Each row comes from the steps of one walk. Every step used is in the known rows, and no mark comes twice. Write the walk behind each row, first mark first.
In the rows, zero is written as 128.
Known rows:
u > m > d: [190 123 149 165 160  80  90 128 119 155 143  53 106 134  78 127 137 114
 161 123 156 106 111 143 154 137  89 126  86 170 210 137 108 159 149 142
 158 133 173 134 121 133]
e > w > v > m: [142 109 129 146 108  83  70  89 178 184 101  98 114  97  99 123 134 151
 128 122 136 126 108 136  83 147  78 115 159 122 189 147 106 186 169 134
 104 157 127  76 137 122]
t > l: [119 113 128 121 124 116 132 127  86 116 125 126 131 110 127 117 129 129
 135 116 138 116 101 143 128 146 110 142 105 106 152 143 135 126 142 116
 133 131 150 109 125 132]
t > v > k > l: [116 138 159  76 101 140 129 114  99 103 162 165 193  99 112 145 137 120
  87 169 127 125 141 155 133 116 104 114  89 124  77 142 179  98 108 141
 111 102 123 105 135 138]
z > l: [109  79 134 111 133 122 125 116  99 103 138 132 148 117 133 124 142 114
 134 138 137 119 119 128 124 135 124 135 109 110 145 144 130 126 145  99
 110 122 128 111 138 129]
l > t > v > k: [107 151 147 105 114 151 159 158 105 123 158 156 183 126 114 144 131 122
 100 135 121 123 132 143 127 117 114 141  86 125  79 107 160 106 147 142
 137  88 153  97 104 143]
e > m > v > t > l > c: [130 181 115 160 122 141 184 142 159 135 119 133 103 174 107 117 160 125
 146 109 160 135 147 126 160 131 142 137 159 174 139 122 122  93  99 102
 152 122 106 162 129 133]
e > w: [152 148 117 136 119 118  62 119 158 158 103 114 104 106 102 121 126 147
 118  95 127 106 143 130 109 131 101 129 125 109 205 134 103 141 164 148
 120 136 142  93 121 129]
q > w > v > c: [120  81 136 159  46 134  68 100 159 122 119 133  57 102 152 141 134 129
 148 108 141 124 135  83 131 128 101 119 133 104 179 117 134 164 126 111
 156 129 108 126 110 128]
c > v > m: [140 103 142 107 146 125  89 119  96 143  94 102 149 106 112 100  98 157
 101 168  95 139  84 139  81 158 107 146 155  85 115 129 118 189 129 136
  92 143 167  87 128 144]
d > m > v > k > l > t: [140 104 160 119 129 114 133 141 109 151 179 158 157 135 141 136 169 118
 101 182 122 132 183 138 122  97 168 101 109 175  77 126 161 102 110 111
 154  86  88 150 148 130]
z > l > c > v > m: [ 99  83 109 132 165 107 159 137  83  81 125 142 177 138 139 104  96 124
  93 185  99 153 110 128 116 144 114 145 170 101  67 123 144 144  87  97
  85 138 128 119 146 128]
q > w > e: [159 151 138 177  90 143  44  67 150 164 117 124  30 105 106 121 135 151
 126  71  96 103 186 108 134 150 125 116  91  84 192 122 112 140 116 160
 129 125 157 115 127  71]
l > t > v: [122 138 132 104 139 149 159 159 119 132 131 142 147 126 141 123 129 124
 133 112 118 117 116 122 117 121 133 154  81 130 106 106 135 117 187 122
 125 103 150 123 111 142]
z > l > c: [ 93  75 104 130 131 113 142 135  98  67 147 149 149 137 155 125 129  93
 115 142 131 129 138 122 140 126 125 138 126 112 124 129 135 104 115  92
 111 115 107 139 141 130]
m > v: [169  80 171 110 100 131  76 108 133 129 106 108 136  98 128 103 158 107
 135 121 139 141 115 129 109 132 136 148 126 106 164 153  93 146 138  99
 140 137 113 117 137 143]
t > l > c > v > z: [ 99 166  93 129 159 135 193 170  87 101 117 146 149 149 129 133  80 141
 125 128 123 139 101 140 142 128 133 138 158 123  73 122 153 117  76 143
 125 154 141 141 120 127]
l > t > v > m > d: [139 122 125 127 166 100 177 154  93 149 147 108 157 131  81 127 132 122
 122 161 130 113  85 135 133 123 131 148  96 170  95  87 151 148 190  94
 123 124 174 112 139 132]
m > v > t > l > c: [118 140 113 130 111 140 183 140 123  88 115 150 131 139 139 129 141 108
 133 116 148 151 115 128 146 121 154 147 151 139 104 123 128  90  99  87
 143 131  98 148 130 141]
z > l > t > v: [ 97 121 131 108 155 138 211 156 106 108 156 158 178 137 149 120 140 108
 142 128 129 113 123 118 137 118 141 148  77 142  80 116 159  97 170  87
 114 102 133 125 124 126]
l > c > v > k: [128 125 132 127 113 132  98 152  93  87 138 138 170 142 138 121  86 115
  71 154  97 145 135 140 133 119  93 135 154  86  91 125 142 139  65 160
 136 112 134 117 112 152]
e > m > v > z > l > t: [118 164 150 146 162 160 200 147 177 178 141 127 136 162  90 142 182 138
 171 130 162 127 171 125 141 129 188 117 145 201 116 136 118  94 135 104
 132 134  94 151 145 104]
w > v: [142  64 153 115  94 106  72 101 145 145 121  96 115 112 155 122 136 111
 154 108 150 122  91 126 102 134 101 130 124 109 178 156 105 174 166 127
 134 128 117 119 128 148]
s > f: [136  68 130  85 137 129  70 108 137 107 128  93 110 116 166 113 129 129
 111 106 123 101  90 145 102 133 115 149 109  66 205 132  98 130 172 124
 143 103 168 109 105 144]
k > l > c > v: [143 114 116 104 150 133  99 138 118  93 124 144 151 130 186 100  85 113
 106 160  99 143 146 120 133 118 127 115 139 115  86 136 131 124  91 135
  99 126  92 171 146 147]
d > m > v > k > l > c: [137  84 142 134 105  94 121 129  93 102 177 161 152 138 141 137 157  94
  71 191 127 146 186 143 132  99 143 107 135 151  87 132 164  98  58 107
 152  94  79 163 155 133]
s > v > z > l: [101 116 100  63 152 173 165 113  98 115 160 158 143 121  98 146 173 134
 123 157 150 147  68 145 113 141 173 113 121 138 124 130 141 103 120 156
 116 152 127 135 140 120]
d > m > v > z > l > t: [103 108 129 138 174 116 221 162 106 158 157 149 135 158 116 153 172 132
 151 155 148 124 143 128 112 105 214 126 125 187  85 113 146 103 134  82
 149 122 115 150 143 108]
q > w: [147 105 135 141  89 141  56  94 128 136 111 134  80  97 119 134 135 141
 120  97 116 109 137 120 126 136 133 129  96  77 183 122 118 137 145 137
 128 125 158 106 127 112]
q > w > e > m: [168 198 142 205 100 143  46  69 184 211 123 104   4 139  78 112 154 167
 133  65 109  89 217 108 142 160 116 108 100 120 230 126 109 140 112 174
 140 118 166 131 127  65]
u > w > e > m > v: [191 215 172 222 116 122  75  90 228 203 104  52  67 126  64  94 166 150
 167  67 110 104 204 119 124 168  92 107 138 160 231 149  61 150 100 159
 163 157 125 140 117  73]
k > l > t: [128 118 125  92 151 151 108 133 136 135 137 145 134 114 169 132 129 132
 137 146 119 121 150 122 118 123 158 107  97 145 109 125 121 102 170 126
 100 110  93 153 148 136]
z > l > t: [100  97 127 121 155 137 160 145 112 117 148 144 150 132 155 128 140 117
 142 132 128 117 134 119 130 126 152 131 100 134 113 120 129 106 171 101
 114 109 117 127 135 129]
z > l > c > v: [113  93 119 127 152 118 150 150  94  71 138 143 170 151 173  96  93 100
 114 144 107 140 127 116 141 122 123 142 143 104  90 132 140 131  91 105
 112 126 114 147 131 136]
q > w > v: [149  75 158 151  71 118  57  76 158 152 120 117  78 101 147 129 140 123
 146  80 134 114 120 112 126 130 114 117 107  90 192 144 116 164 150 131
 137 139 132 114 130 111]
e > w > l: [167 162 125 137 100  93  65 101 184 161  91  89  91 102 128 111 129 130
 138  63 135 132 142 132 130 130  91 132 136 109 215 166  79 143 173 165
 144 151 138  90 107 113]
d > m > v > z > l: [109  90 143 128 150 102 192 133  92 145 147 135 133 144  92 149 177 130
 140 164 159 127 132 135 110 114 188 131 137 163 116 135 149 124 106  82
 145 133 127 134 141 112]

Write each row's walk:
[116 136 130 150  84 132 145  90 151 148 118 147  74 124 134 151 140 145
 162  72 149 114 103 114 146 129 135 112 114 120 155 127 145 128 141 124
 144 138 138 114 119 110] : q > w > v > t > l
[114 145 133 154 117 118 116 116 192 160 100  81 124 104  96 177 124 155
 180  96 143 110  98 138  90 146 105 101 152 145 178 143  89 157 142 166
 140 178 125 115 111 114] : u > w > v > z
[111 129 139  95 125 157 108 131 124 126 164 161 167 110 143 155 133 131
 101 165 117 128 169 142 128 119 137  95 102 139  80 127 149  89 129 151
 114  94  96 127 143 138] : v > k > l > t
[119 174 122 108 149 150 172 147  98 125 105 130 133 140 131 119  90 158
 138 117 118 128  84 129 132 131 132 139 135 119  99 124 141 141 122 138
 126 135 161 114 107 150] : c > v > t > l
[178 123 178 142 107 132  80 108 167 177 112  87 108 130  96  94 174 122
 140 116 149 123 149 129 121 142 124 141 139 141 196 154  89 151 137 117
 150 128 123 133 135 130] : e > m > v
[113 149 100 116 153 149 132 162 115 115 106 134 138 144 129 142  79 142
 116 139 115 142 113 133 116 125 144 138 167 115  92 116 124 135  92 159
 121 143 139 143 120 141] : l > c > v > z
[128 104 109 105 161 124 109 127 109 101 115 145 159 117 157 103  87 138
  85 199  87 158 126 131 105 143 121 120 166 113  63 127 136 138  89 126
  69 133 105 145 160 140] : k > l > c > v > m
[147 127 152  97 103 157 106 114 152 140  98 120 119 114 114 136 155 127
 143 121 144 143 109 126 110 124 168 143 141 123 142 134  95 133 141 113
 135 129 117 121 130 153] : m > v > t
[104 134 128  95 103 134 147 134  99  69 169 186 192 121 137 145 125 100
  72 174 123 137 163 146 145 111 102 120 107 127  59 127 183  75  79 133
 113  95 101 137 140 140] : t > v > k > l > c
[156 184 143 172 126 134  62  92 168 204 125  79  44 150  84 103 149 153
 142  89 127  96 189 123 124 162  99 120 116 139 213 137  99 151 129 163
 137 110 157 134 124  98] : w > e > m
[142 194 131 151 127 113 173 144 187 133 104  96 140 109 144 127 124 124
 170  57 113 126 121 124 133 135  93 138 101 139 143 126  85 114 187 155
 159 148 148 116  76 108] : u > w > l > t > v
[ 94 176 117  94 152 168 195 169 127 151 125 151 146 133 107 164 125 151
 145 120 134 116 109 136 109 120 164 144 101 150  86  99 141 106 173 143
 122 119 156 122 110 132] : l > t > v > z
[124 140 130  83 150 154 158 145 129 127 143 161 161 118 161 124 134 122
 130 141 116 119 142 122 129 115 146 126  74 153  77 118 148  90 174 117
 103 100 110 152 138 137] : k > l > t > v
[152 153 137 155 103  97  86 103 180 129  89  62 109  89 124 129 127 128
 162  66 124 128 115 132 120 151  77 127 134 104 208 157  61 143 156 168
 158 163 143 103  92 112] : u > w > l
[112 104 155 109 127 146 168 115 125 120 129 137 162 112  96 146 169 120
 152 140 158 142 124 137 121 126 176 131 143 139 112 157 124 112 111  90
 120 156  98 118 150 113] : m > v > z > l
[ 67 114  89 125 144 135 178 146 107  87 138 162 146 144 119 169 126 120
 123 149 148 132 129 133 132 125 155 129 147 134 102 122 143  88 104 112
 107 131 110 141 142 121] : v > z > l > c
[100 106 136 132 130 125 153 151  78  63 164 155 202 152 145 120  98 100
  78 168 106 143 145 135 153 115 101 128 149  96  63 133 167 118  51 131
 123 113 118 120 126 137] : z > l > c > v > k
[ 95 138 101 117 158 143 180 155 111  79 126 154 151 170 161 126  93 124
 123 146 113 141 124 109 142 113 149 138 158 124  72 112 139 116  96 118
 103 118 119 150 126 148] : z > l > c > v > t
[ 90 117 131 158 125 144 176 114 167 156 149 162 106 132 143 175 151 137
 176  96 146 114 142 109 143 118 178  96 114 151 113 125 144 108 149 120
 123 144 104 134 138  81] : q > w > v > z > l > t
[ 83 152  76 127 128 138 178 148 101  91 121 158 114 149 137 148 116 132
 129 118 141 125 109 131 144 125 134 140 135 131 112 102 138  90 120 116
 128 114 132 138 120 143] : v > t > l > c
[153 159  91 160  99  83  82 119 185 126  97 108  91 121 152 116 115 108
 121  64 132 140 158 127 144 118  89 135 153 111 196 150  85 121 146 156
 143 143 118 118 113 116] : e > w > l > c
[125 127 109 137 145 117 159 160  80  82 119 136 153 145 164  89  81 114
 114 121 108 134 104 130 147 127 105 148 140 102  98 126 146 129  93 119
 131 135 137 141 117 138] : t > l > c > v
[159 124 125 128 119 103 101 133 137  98  99 101 124 137 191  90  87  98
 125  92 111 163 115 121 141 126 100 153 161  89 126 156  95 151 115 155
 144 138 130 139 108 138] : w > l > c > v
[ 93 151 109  91 129 169 177 169 126  95 147 174 140 116 166 136 124 127
 135 167 128 128 155  96 134 109 131 124 102 167  62  93 167  90 149  98
 120  95  87 162 118 150] : k > l > t > v > c
[116 132 156  98  91 136 128 128  92 113 148 143 178 111  92 142 134 120
  87 141 129 123 118 155 121 125  92 147  99  97 109 131 164 124 123 144
 137 102 164  80 106 146] : t > v > k
[139  66 148 156  82 109  64  64 150 162 113 119  86  88 117 135 144 149
 128 122 123 129 104 127  97 155 108 120 132  87 167 136 121 181 146 122
 109 148 143  87 139 106] : q > w > v > m
[143 171 110 154 109 134 122 118 156 123  91 133  84 130 145 139  91 137
 127  78 112 156 138 123 156 120 147 129 168  95 119 137 114 125  84 183
 140 164 144 136 110  94] : q > w > l > c > v > z
[ 91 123  98 136 107 114 179 136 136 104 129 144 112 156 168 146 120 112
 156 103 163 132  92 124 141 123 118 131 149 141 120 127 139 118 127 110
 141 124 104 145 123 145] : w > v > t > l > c
[156 135 133 152  96 134  87 101 171 152 110 124  63 107 167 129 139 126
 148  55 116 130 148 111 151 125 144 129 101 103 165 131  92 118 176 151
 151 130 142 116 111  95] : q > w > l > t
[152  77 128 128 142  84  91 114  87 142 132  79 128 111  62 129 136 131
 118 173 142 121  80 146 118 137 116 134 127 136 159 114 125 176 160 105
 119 144 170 100 156 136] : v > m > d
[159 230 135 216 132 121  70  98 208 203 110  58  50 136  61 113 141 171
 160  71 104  84 198 119 117 175  70 101 123 149 240 127  74 149 120 187
 149 140 158 133 104  79] : u > w > e > m
[107 110 118 108 102 132  92 124 109  77 160 168 167 118 142 150 124 108
  76 178 125 138 168 146 141 118 109 100 130 119  93 135 154  85  79 145
 110  98  83 139 148 143] : v > k > l > c
[118 155  98 112 140 157 126 159 125 108 100 136 123 157 153 128  79 138
 116 131 107 142 114 113 121 117 143 145 162 111  98 103 119 136 109 150
 119 116 140 147 112 165] : l > c > v > t
[178 132 140 155 144  97  83 127 130 181 145  57  92 160  61 114 151 124
 141 129 164  91 135 134 158 127 110 123 111 174 217 127 119 164 165 131
 156 124 166 142 140 134] : e > m > d
[141 112 138 118 124 117 128 132 117 166 120 116  89 146 108 139 163 141
 134 139 142 129 119 125  92 114 179 143 133 149 147 112 119 146 141 104
 160 104 146 133 124 148] : d > m > v > t
[ 93 153 125 110 191 162 204 168 115 134 132 144 169 149 135 141 101 149
 148 144 117 129 123 122 127 122 179 121 139 145  57 117 140 116 132 134
 106 139 129 132 124 121] : c > v > z > l > t
[160 100 111 127 178  86 120 134  88 107 142 113 161 136 125 105  93 114
  95 210 110 144 118 133 149 119 123 112 156 154  75 122 150 153  98 111
  94 150 116 162 173 136] : k > l > c > v > m > d
[143 111 101 162 171  70 177 155  53  98 139 104 158 149 103  94  87 115
 103 173 120 136  78 143 162 131 100 140 155 142  85 108 164 160  94  95
 126 160 159 132 148 126] : t > l > c > v > m > d
[163  92 110 147 166  83 118 148  78 113 126  89 148 145 104 100  87 116
  95 179 111 137  90 133 138 123 110 142 163 132 104 104 134 180 111 114
 121 148 158 136 150 142] : l > c > v > m > d
[122 158  98  89 153 159 128 144 134 100 112 155 133 149 175 128  84 134
 114 160 106 147 138 114 130 111 155 111 156 136  67 115 130 110  95 146
  95 115  97 176 140 158] : k > l > c > v > t
[104 127 129 115 106 121 161 114 135 140 122 122 113 134 143 146 131 135
 173  99 165 124  74 130 128 130 121 126 129 140 143 141 135 141 156 117
 140 133 125 115 119 144] : w > v > t > l
[118 154  87  65 133 176 166 117  96 122 143 156 111 128 117 124 157 142
 125 126 144 145  47 138 122 142 151 128 110 134 134 110 145 105 141 160
 136 132 148 130 116 146] : s > v > t > l
[108 122 146 116 152 160 197 146 142 132 136 151 164 126 121 153 165 125
 162 135 150 141 135 127 128 117 200 126 134 161  84 133 122  92 133  89
 122 143  86 134 146 112] : m > v > z > l > t
[125 123 115 153  73 111  75 128 188 142 113 112  82 110 137 131 125 135
 150 106 153 120 142  95 119 121  69 118 159 135 197 130 120 168 149 120
 149 142  93 116 106 144] : e > w > v > c
[136 150 154  93 148 162 115 148 117 127 155 155 186 126 161 125 100 138
  96 170  92 136 158 136 133 114 134  95 121 131  47 133 154 117 106 167
 112 106 102 131 132 146] : c > v > k > l > t
